Every row comes from one small tree of marks. The marks that hang from a mark follow it in brackets, in the order of their numbers. Every link used is in the known rows. Which tree was each row made from?
(in the rows, 128 means zero)
Known rows:
q771(q216(q395(q116))): [127 163 130 137 138 109 156  85 102 137 103 142  96 153 146 104 118 131
 118 117 114 111 116 118 114 161 131 123 113  67 120 163 144 121 118 103
 122 121 125  94 100 161 134 128 119 136 134 139 144 120 143 117 136 128
  75 114 114 128  59 158 119 125 130  80 104 162 137 122 131 101 127 128
 108 119 136]
q210(q395(q216 q500)): [ 85  81 147 136 132 156 125 161 147 124 104 115 154 142 115 149 108 137
 133 155 137 152 136 122 166 121 108 172 141 127 132 130 128 138 127 126
 138 151 123 140 143  93 128 128 150 140 119  81 143 129 158 129 132 128
 168 137 135 130 160 137 119 165 151 145 113 139 115 131 122 110 122 132
 150 115 114]
q451(q210(q395(q216 q500))): [ 78  90 135 147 115 166 136 139 162 131 112 119 159 137  97 160 130 117
 143 174 150 116 161 149 164 100 128 150 124 125 146 104 121 148 143 129
 137 155 124 116 124  84 112 147 162 126  99  90 121 154 139 107 135 147
 135 159 146 109 143 155 144 132 116 144 145 128 123 112 112 113 158 135
 125 107 134]
q210(q395(q116 q216(q771))): [118 132 169 123 127 129 134 133 148  96 117 140 175 163 130 117 110 129
 110 125 130 150 122 107 133 146 100 138 132 132 117 126 126 127 122 176
 119 119 147 117 153 128 143 132 119 114 117 136 161 107 163 136 134 154
 175 144 130 144 146 126 164 115 108 127  86 153 130 140 132 146 133 137
  93 146 145]
q500(q395(q116)): [113 160 131 136 114 115 127 155  92 124 143 142 102 138 164 110 151 149
 126 121 116 111 139 125 127 145 134 129 121  73 141 139 157 135 144 114
 123 110 130 102 147 147 149 104  96 146 165 134 130 176 118 129  95 139
 108  86 143 162  89 150 148 143 125 122 128 153 150 152 140 124 108 142
 135 143 134]
q116(q395): [ 80 136  75 153 114 117 120  91 124 144 146 132  99 143 142 126 127 163
 124 132 107 134 177 104 122 133 161 159 128  71 132 121 172 115 129  79
 131 125 130 155 128 110 166 101  84 204 166 109 105 132 120 145 110  88
  96  95 152 137  56 100 118 195 157  99  99 175 126 147 146 114 106 158
 127  77 131]
q210(q395(q116 q500) q451): [122 102 163 112 132 122 171 139 133 127 147  99 145 150 115 132  98 104
  97 149 152 136  96 106 152 111 135 121  93 198 124 117 130 150 127 161
 121 102 141  88 144 154  98 100 126 110 117 104 125 117 102  90 148 115
 162 129 165 146 154 130 138 164 111 144 147 113 125 160 119 154 141 119
 149 153  94]
q116(q395(q210(q451))): [144 130  98 127 123 101 131 106 116 129 166 112 113 115 105 150 128 146
 127 130 115 140 125 132 105 129 172 100 124 157 134 119 139 126 156 127
 122 132 146 161 109 124 126 123  96 172 155 116 121 112  93 128 122  93
 141  99 181 131 110  68 119 205 147 124 138 132 121 130 156 133 138 142
 148  74 114]
q116(q395(q500(q910))): [105  88  51 148  89 145 124 174 128 148 143 128 118 117 120 134 156 157
 132 128 116 126 141 136 127 117 152 185 154 107 129 110 138 128 131  90
 129 133 115 186 125 117 156 107 101 146 174  91  93 139  99 157 115  58
  81  92 145 134 102 142 104 171 146 123 144 154 114 145 146 119  94 150
 134 134 140]
q395(q116 q210 q216 q500): [166 114 161 144 109 143  96 129 135  90 153 118 181  91  80 151 142 101
 138 154 140 152 100 141 118 126 105 119 126  97 119  45 102 145 166 141
 126 158 125 157 119  82 129 126 146  86 111 143 171 148 124 121 125 126
 168 157 142 109 252 117 117 108 103 153 147  98 129 120 156 115 149 110
 193 174 118]
q216(q395(q116 q500(q910)) q771): [144 119 120 120 109 141 113 151 105 130 127 155  96 116 137  98 145 115
 135  94 129 113 109 107 120 113 116 147 149 125 117 122 113 123  91 139
 115 102 118 125 141 175 130 142 115 103 126 159 106 123 114 140 127 105
  85 128  75 121 128 177 115  61 110 138 129 115 116 132 113 142 102 129
  87 182 163]
q210(q395(q500) q451): [ 94  93 136 108 157 131 147 139 140 162 132 106 116 141 124 133  87 123
 109 156 144 134 125 122 163 112 140 133 118 199 121 133 141 141 111 143
 125 119 128 101 141 156  98 110 148 150 142  83 100 113 116 122 152 107
 152 121 162 132 112 110 129 187 143 150 130 116 124 151 125 133 111 141
 142 113  90]
q210(q395(q216)): [ 78  98 142 124 137 132 136 140 156 122 105 136 143 150 142 142 116 165
 112 143 128 135 151 125 165 138 128 155 143 110 141 149 138 122 137 115
 135 127 144 134 139 106 135 124 142 155 138  91 152 117 162 134 125 137
 155 129 162 147  98 122 149 163 152 126 102 167 133 127 126 108 126 144
 134  98 120]
q451(q210): [ 70 140  96 130 118 132 128  90 153 163 124 133  81 144 157 152 160 110
 129 140 112  77 181 139 132 109 163 138 129  92 158 122 159 121 124  89
 145 127 137  96 105  94 146 118 125 163 121 132  89 165  93 100 116 133
  81 116 157 118  52 120 156 120 126 126 136 167 143 119 116 133 128 135
 114  90 127]
q451(q210(q395(q216))): [ 68 110 133 142 120 160 139 127 172 133 111 134 148 134 134 167 125 130
 124 145 127 112 172 132 159 117 139 128 136 122 149 138 137 129 143 116
 141 146 138 106 126  81 121 149 156 137 118  87 136 158 142  97 121 157
 130 143 163 123  99 141 166 136 123 129 134 159 129 107 113 111 146 141
 121  93 131]
q910(q500(q395(q116))): [128 145 134 126  84 121 122 152 126 117 144 127 104 146 169 123 141 153
 135 140 121  90 131 113  77 147 145 136 144  77 156 138 169 141 132 104
  97 111 137 113 128 154 172  88 112 167 141 141 124 161 126 172 107 137
 120  81 115 173  84 129 115 205 111 116 133 147 149 144 145 136  92 138
 132 134 150]
q500(q395(q116 q210) q910): [161 140 115 135  86 124 121 204 107 139 168 150 123 106 141 128 195 152
 157 102 107 103 110 153 109 150 146 112 172 130 137 134 116 122 162 119
 135 125 147 135 133 127 152 119  97  78 151 157 147 179  97 150  73 150
 114 103 154 168 132 164 159  95 111 143 168 131 144 128 152 134 125 119
 178 148 148]
q771(q216): [ 88 154  90 134 140 111 126  96 136 172  97 139 110 145 158 131 129 140
 110 124 103 112 137 149 114 158 138 147 112  58 106 145 161  97 107  64
 129 138 125 129 106 111 163  76 120 187 147 114 113 122 135 131 128 134
  91 101 142 126  43 103 124 172 161  91 100 175 142 141 135 109 101 127
 125  83 121]
q395(q116 q210(q451) q216): [163 117 176 119 146 112 119 117 135  85 145 120 180 101  97 134 126 117
 130 123 123 147  88 130 127 141 134  78 100 156 137  91 107 135 178 167
 118 139 149 150 125 108 107 136 144  90 126 142 161 122 103  80 127 125
 176 144 173 142 205  96 141 145  88 132 155 117 139 114 159 146 149 102
 161 136 102]
q216(q395(q116 q210(q451)) q771): [176 157 145  97 145 104 128  77 115 112 154 133 107 127 135 105 113 108
 127  96 126 121  97 107  99 130 135  72 109 184 131 139 120 123 115 166
 118  95 140 102 122 182 109 158 110 100 111 200 126  79 103 116 136 130
 132 139 106 125 126 109 125  93 103 122 126  95 123 119 119 155 141 129
 106 136 137]
q216(q395 q771): [102 164 112 117 142 129 115  81 111 152 117 156  60 155 174 101 121 153
 123  99 125 121 170 105 122 117 134 130 155 106 131 171 157 120  67 106
 149  90 121 110 129 162 138 142 106 178 138 167  95 105 140 138 126 117
  92 116  81 127  32 127 113 104 152 114  85 139 118 132 111 136 107 152
  71  93 155]
q302(q771(q216(q395(q210 q500)))): [155 164  91 127 144  86 111 110  98 164 115 109 106 111 117 133 128 128
 133 140 113 131 140 156  81 130 111 125 114 125 113 159 124 120 109  78
 125 172  91 157 100 140 114 121 139 143 123 113 120 108 138 142 140 131
  73 123  91  99 119 124 107 106 165 120 134 101 115 107 118  97 156 110
 150 131 120]
q771(q216(q395(q210))): [154 171  96 130 142 116 141  90 113 150 125 136 104 124 149 133 133 132
 137 121 111 116 139 153  97 174 144 111 149  94 119 178 142 117 111  82
 131 145 120 126  85 129 131 136 127 156 132 139 151 109 150 148 114 138
 101 122 110 100  81 115 102 119 170 105 111 143 124 102 132  86 130 122
 145  65 135]
q395(q116 q210(q451) q216 q500): [177 100 170 119 132 123 126 135 124  86 143 102 210  89  72 151 129  96
 137 144 144 159  84 139 129 119 112  99  86 156 123  49  95 147 176 181
 127 151 131 154 127 105 105 135 162  66 104 134 158 123 107 110 142 118
 179 150 156 123 249  94 112 140  96 153 164  81 135 122 164 135 154 104
 182 155  95]
q210(q395(q116)): [ 81 133 151 119 116 128 154 126 137 132 140 132 121 157 152 137 124 123
  92 139 114 139 143  96 135 144 116 141 146 140 138 126 139 140 132 117
 134 105 146  82 137 132 143 100 106 134 124 117 150 132 129 111 120 129
 141 133 171 157  83 144 162 141 113 115 111 172 126 158 122 129 121 148
 151 126 119]

Write each row's tree:
[171  89 137 138  99 151 109 183 140  96 146 132 191  76  85 142 172 111
 146 126 116 144  81 154 129 132 112 133 160 123 133  54  78 131 176 137
 132 166 141 176 119  83 132 129 146  47 116 133 160 160 110 133 117 117
 133 154 138 131 239 149 126  94 104 157 163 105 128 123 150 114 132 100
 187 185 136] | q395(q116 q210 q216 q500(q910))
[103  90 121 125 104 147 162 197 144 140 145 131 139 143 126 137 151 121
 112 138 137 123 113 117 149 117 116 156 172 157 130 102 108 136 116 118
 114 117 135 107 145 153 138 101 118  86 147 109 130 147 128 134 125 115
 108 140 149 144 137 166 162 111 117 146 149 140 127 161 132 130 115 126
 163 167 132] | q210(q395(q116 q500(q910)))
[126  73 181 117 138 123 165 141 140  94 129  92 179 135  84 142  96 109
 112 148 148 169  93 115 167 108 110 113  89 187 132  94 102 147 155 182
 119 144 140 117 152 143 103 127 151  85 121  91 149 113 135 103 152 128
 181 145 159 134 206 131 124 171 102 140 139 106 128 140 138 143 138 124
 146 158  97] | q210(q395(q116 q216 q500) q451)
[197 117 155 117 144 125 129 102  95 112 163 113 115 102 108 126 119  95
 132 128 138 142  91 117 114 102 140  90 107 172 131 111 105 154 138 152
 130 125 131 106 115 162  80 152 127  74 121 161 132 126  95 109 150 113
 120 140 118 127 182 127 101 111 104 144 154  78 116 117 120 131 150 114
 157 143 114] | q216(q395(q116 q210(q451) q500))
[119 184  82 124 162  73 128  93 103 175  85 133  73 143 175 122 128 155
 111 124 110 116 178 134 110 155 124 136 122  80 124 192 156  92  99  73
 120 144 108 133 128 160 142 104 114 190 147 104 113  99 159 138 138 135
  44  98 101 134  23 132 124 133 166  89 106 159 132 107 107  85 124 144
 103 107 137] | q302(q771(q216(q395)))
[161 181 129 116 120 117 112  87 102 114 146 158 108 121 146 111 137 117
 131 104 123 129 120 100  84 135 117  97 150 122 126 136 127 131 101 145
 123 110 130 110 117 139 114 160  98 111 104 210 136 117 113 136 114 139
 134 149 101 119 125 121 135  52 105 124  98 115 119 124 119 140 142 127
 106 125 146] | q216(q395(q116 q210) q771)
[105  70 102 144 123 163  97 192 149 132 109 129 150 101 119 139 150 144
 142 123 125 129 146 158 163 118 125 178 145  92 126 103 114 108 140 110
 133 152 121 173 133  88 154 118 149 115 148  94 123 141 121 144 124 102
 112 124 127 123 160 150 115 137 130 149 146 134 130 116 136 114 102 128
 148 150 134] | q395(q216 q500(q910))
[128 157  90 139 160  92 120 123  93 164  90 108  81 138 135 118 113 141
 118 137 118 125 173 150 112 121 116 142 100  92 107 179 141 116  91  80
 112 154  89 139 115 151 120 107 131 165 143  95 101 111 151 139 149 113
  41 114  81 114  65 138 104 123 173 104 121 131 124 116 109  90 130 134
 109 117 119] | q302(q771(q216(q395(q500))))
[150 107 121 117 137 119 115 122 127 147 151 100 132 103 101 146 130 105
 132 144 147 129 106 146 117 112 152 111 112 172 118  97 123 137 137 123
 137 134 130 133 110 115 107 102 153 138 114 119 100 128  83 117 134 110
 160 137 153 120 171  75 116 149 143 171 158  99 123 136 138 132 134 120
 172 131  86] | q395(q210(q451) q500)
[129 141 134 129 135 134  87 118 142 112 124 144 149 117 126 124 133 138
 146 115 116 136 144 140 119 140 118 123 137 130 114 118 118 104 136 136
 149 155 133 166 127  83 151 122 132 141 108 156 130 117 147 138 113 147
 182 155 122 108 151  76 124 117 134 132 107 119 124 131 132 140 128 119
 124 119 135] | q395(q210 q216(q771))
[126 147 103 141 146 134 137  99 106 162 104 115  91 136 139 123 113 142
 128 134 131 123 124 136 138 141 130 158 117  68 117 172 145 127  95  76
 123 136  97 123  93 143 121 131 142 156 127 114 116 122 149 150 128 110
  81 108  80  95  80 139  80 146 179 111 109 131 124 119 111  93 123 126
 117 110 123] | q771(q216(q395(q500)))
[187 130 167 133 130 109 133 170 102  95 150 119 163 109 108 137 127 133
 149 114 124 138  89 146 132 153 143  75  93 158 147 117 112 149 200 196
 112 130 143 141 146 123 119 141 137 103 132 144 169 160 119 122 106 146
 171 117 154 162 192 134 139 160 100 138 161 106 151 105 163 129 132 113
 171 148 111] | q500(q395(q116 q210(q451) q216))
[119  41 136 123 145 141 144 220 158 127 113 108 181 128 102 145 111 134
 126 135 145 136 117 155 191 121 132 138 148 202 136 126  96 120 134 156
 131 131 134 146 156 139 109 134 158  92 149  67 118 107 150 124 149 123
 158 131 164 152 171 138 131 180 135 158 153 122 123 115 127 133 115 130
 142 140 117] | q210(q395(q216 q500(q910)) q451)
[160 153 119 120 121 149  98  96 113 140 142 140 115 111 132 112 134 125
 154 125 137 135 135 129 100  96 122 130 143 139 112 143 130 140  89 118
 137 121 100 134 120 137 117 153 131 131 107 174 104 117 133 150 130 123
 141 141  58  98 135 118  95  67 153 155 112  87 108 129 113 141 131 127
 117 119 142] | q216(q395(q210 q500) q771)
[103 137 161 132 116 136 137 114 152 102 113 136 161 148 121 131 126  97
 123 120 136 108 132 111 144 107 113 116 107 142 143 108 125 137 133 160
 126 123 146 112 130 105 135 152 138 114  92 137 136 143 144 102 124 175
 158 148 140 126 129 145 183  95  79 111 127 143 128 115 119 140 162 131
  79 140 160] | q451(q210(q395(q116 q216(q771))))
[125 115  79 124 125 153 115 148 120 158 122 144  72 129 147  95 141 138
 147  98 142 117 142 124 140 100 129 165 151 136 117 158 128 111  64 116
 143 109 112 135 140 164 142 148 121 121 139 150  70 117 131 166 123 100
  97 125  68 116  86 158 103  88 151 145 116 114 115 131 106 135 108 138
  74 132 162] | q216(q395(q500(q910)) q771)
[188 155 144 116 154  93 170  85 107 128 132 112 134 125 121 121 114 106
 120 100 120 129  78 140 100 166 139  70  86 148 114 152 113 124 140 127
 113 127 142 114  91 163 111 142 127 101 119 148 141  89 123 111 150 137
 111 121 133 129 122 122 112 126 118  94 131 115 128 104 143 126 152 120
 135 114 122] | q771(q216(q395(q116 q210(q451))))
[105 112 132 132  97 156 157 126 141 143 141 114 144 142 104 152 130  84
 118 162 146 101 128 107 135  84 131 140 124 139 150  79 136 163 139 139
 138 135 138  78 116 115 111 119 139 107  99 113 123 178  97  88 132 138
 118 146 146 122 135 159 172 111  89 140 164 134 131 136 114 135 157 131
 136 153 114] | q451(q210(q395(q116 q500)))
[180 138 173 109 158 105 104 111 131  83 135 126 182 100 102 115 117 107
 122 108 132 151  90 133 128 128 116  85  92 171 116  87 103 129 157 183
 115 125 150 156 130 126 120 134 129  95 108 175 126  94 108  98 139 144
 195 144 139 130 201  75 132 100  95 134 138  97 134 120 147 160 151 110
 121 157 123] | q395(q116 q210(q451) q216(q771))
[114 154 110 127 134 147 104  88 104 145 118 138  91 141 140 104 120 133
 137 125 143 130 147 104 123  92 118 159 126  98 131 159 144 124  69 110
 143 107 102 119 132 160 130 142 119 164 120 158  74 121 123 148 137 110
 116 120  63 110  96 137  92 102 154 132  99 107 110 135 102 143 116 140
  73 118 141] | q216(q395(q500) q771)
[151 181  87 125 156  78 122 104 106 162 102 128  92 124 145 138 136 147
 125 121 104 121 156 153  80 155 125 108 141 105 119 189 134 101 120  71
 124 151 121 148 109 131 137 129 116 151 127 115 134  98 146 139 135 140
  71 114 107 111  50 117 137 107 167  96 123 132 125  96 110  83 148 130
 134 105 136] | q302(q771(q216(q395(q210))))
[116 138 158 133 132 131 109 109 143  91 115 153 136 132 136 109 129 129
 126 108 126 134 128 112 130 136 104 136 114  86 123  88 130 124 134 139
 122 112 139 138 147 115 143 120 114 133 129 167 145 116 131 117 129 136
 151 137 123 127 147 113 133 111 100 113 113 146 135 139 139 152 116 137
  90 160 138] | q395(q116 q216(q771))
[121 115 188 128 121 149 125 142 142 100 113 121 173 138 101 120 103 114
 120 141 148 156 102 100 146 118  88 142 121 145 113  92 109 142 124 167
 107 129 122 131 153 116 127 141 133 109 104 138 147 117 155 148 144 143
 184 151 112 119 200 133 125 107 111 129  99 121 117 152 136 145 132 118
 107 175 126] | q210(q395(q116 q216(q771) q500))
[ 88  81 151 113 163 127 156 146 156 111 103 122 154 141 130 138  91 150
 110 143 129 145 143 119 175 135 141 123 112 171 140 154 130 121 151 151
 121 115 150 113 153 131 113 136 149 141 146  82 140  90 149 109 138 133
 167 122 179 141 113  95 134 198 138 121 118 155 127 116 130 128 127 144
 125  87 104] | q210(q395(q216) q451)
[128 162 155 143 122 116 105 162 100  89 117 152 137 143 139  98 132 145
 142  89 130 124 117 125 123 140 108 133 105  91 130 138 138 126 146 160
 119 107 118 138 158 128 157 140 115 135 139 149 148 157 148 147 108 147
 154 101 107 152 142 133 126 129 119 116 110 121 141 128 147 142 114 123
  93 156 158] | q500(q395(q116 q216(q771)))
[ 79 124 131 146 122 148 119 115 169 122  93 148 145 156 136 139 120 121
 118 124 133 105 164 124 147 102 122 141 120 141 135 136 141 127 116 142
 135 129 138 120 139 101 133 169 144 143 108 111 112 138 158 113 128 168
 158 136 131 112  97 131 170 107 124 125 116 142 130 106 103 136 134 141
  79  95 151] | q451(q210(q395(q216(q771))))
[173 129  93 122 111 159  93 160 116 151 139 145  98 103 119 117 158 126
 158 104 133 116 129 155 108 111 127 135 184 162 125 140 111 117  88 115
 145 117 102 144 125 152 126 147 121  96 119 163  92 126 122 166 115 117
 115 136  67 109 135 147 110  49 153 158 140  91 109 131 123 137 119 125
 116 134 161] | q216(q395(q210 q500(q910)) q771)
